(in the rows, 128 means zero)
Known rows, with every step that occurs
bokis/nifi: [138 151 105  68 157 122 121 119 139 140 114  99 151 128 125 134 145  97
 142]
tavigim/zeran/sopet/zagan: [118 121 111  78 150 122 111 110 164 118 132 120 176 109 116 131 143 100
 144]
bokis/tavigim/zeran/zagan/sopet/nifi: [127 143 145 152 158 123 100 127 143 130  66  99 154 140  94 138 160 160
 155]
sopet/zeran: [132 134 112  79 130 118 138 125 127 125 159 129 149 128 121 147 124  99
 118]
zagan/zeran/sopet: [ 94 183 125 113 168 123 129 109 137 136 104 122 139  95 112 128 113  89
 138]
zeran/sopet/nifi/bokis: [111 216 104 154 133 143  98 130 117 144  75  96 170 117 109 142 170 112
 150]
tavigim/bokis/nifi/sopet/zagan: [170  87 119  78 174 115 118 110 165 129 130  87 148 110 117 133  84 107
 131]
nifi/bokis/tavigim: [ 92 176 109 136 114 132 126 148 112 158  87 117 174 117 104 153 159 124
 104]
nifi/bokis/tavigim/zeran: [ 93 154 114 129 103 126 112 139 114 160 107 124 183 132 104 155 166 137
 110]
tavigim/bokis/nifi: [122 142 101 100 153 116 122 120 138 141 133  90 141 104 130 122 108 103
 138]
bokis/tavigim/zeran/zagan/sopet: [109 120 133 112 156 118 116 122 150 136  84 123 155 135 101 142 143 144
 135]
zagan/zeran: [130 150 133 128 165 114 125 119 132 132 117 121 128 117 109 137 103 107
 125]
tavigim/bokis/nifi/sopet/zeran: [151 118 116  59 145 113 136 106 135 140 167 107 140 117 126 144  84 103
 123]
bokis/nifi/sopet/zeran: [165 125 122  26 149 118 136 105 134 137 146 116 150 142 121 155 121  97
 127]
zeran/sopet: [ 92 162 111  93 148 130 129 120 137 134 116 119 159 110 117 129 142  95
 145]
sopet/zeran/bokis: [143 102 114  85 126 107 147 139 124 114 181 122 151 121 129 125 123  99
 125]
nifi/sopet/zagan/zeran/bokis: [190  68 154 116 180 102 132 124 156 109 136 110 138 116 105 125  72 111
 124]
bokis/tavigim/zeran/zagan: [137 107 124  82 139 122 119 131 152 137 120 135 162 115 102 155 144 126
 123]
zagan/zeran/bokis: [142 119 135 137 160 103 133 133 129 122 139 113 129 110 118 116  99 105
 132]

Rows
[ 55 154 125  95 122 126 129 123 132 146 115 127 180 103 109 126 167 118
 137] | bokis/tavigim/zeran/sopet
[173  87 131  66 158 110 130 124 137 134 137  98 147 137 122 121 126 111
 147] | zeran/bokis/nifi/sopet
[159 161 117 145 125 134  87 143 131 147  80 112 175 124  93 170 171 141
 131] | sopet/nifi/bokis/tavigim/zeran/zagan
[145 109 124  87 160 117 122 111 138 147 133  95 138 122 118 133  92 115
 137] | tavigim/bokis/nifi/sopet
[117 237 117 173 153 136  99 120 117 146  64 100 151 104 104 143 142 107
 142] | zagan/zeran/sopet/nifi/bokis
[113 194 109 147 124 136  86 122 117 147  94 105 179 128 107 146 178 125
 157] | tavigim/zeran/sopet/nifi/bokis
[166  99 131 128 175 101 130 132 156 105 137 105 140 102 117 115  91  97
 125] | sopet/zagan/zeran/bokis
[ 82 188 136 198 124 127  92 134 104 153  53  88 174 152  96 136 182 171
 142] | zagan/sopet/nifi/bokis/tavigim/zeran
[111 151 115 130 142 126 105 128 135 153  63 124 168 136  97 161 154 146
 120] | nifi/bokis/tavigim/zeran/zagan/sopet
[ 81 252 126 182 138 138 112 132 110 155  43  99 165  86  95 139 159 116
 130] | zagan/zeran/sopet/nifi/bokis/tavigim
[ 93 144 116  86 138 123 115 111 138 136 135 126 166 119 117 131 149 109
 150] | tavigim/zeran/sopet
[ 83 208 132 206 132 134 105 143 104 150  33  81 166 142  95 133 176 157
 136] | zagan/sopet/nifi/bokis/tavigim
[149 117 109  76 152 111 127 133 136 129 138  93 149 120 134 111 142  99
 149] | zeran/bokis/nifi
[197 100 105  29 162 117 132 104 159 134 157 118 133 106 120 165  74  92
 122] | tavigim/bokis/nifi/sopet/zeran/zagan
[121 195 122 198 149 131  93 131 111 141  53  82 152 160 104 138 158 149
 149] | zagan/sopet/nifi/bokis
[108 179 126 171 104 131  95 144 107 153  87 103 182 132  99 149 184 153
 130] | sopet/nifi/bokis/tavigim/zeran
[152  81 164 124 164 105 145 135 150 118 117 110 152 100  98 119  92 121
 110] | nifi/sopet/zagan/zeran/bokis/tavigim
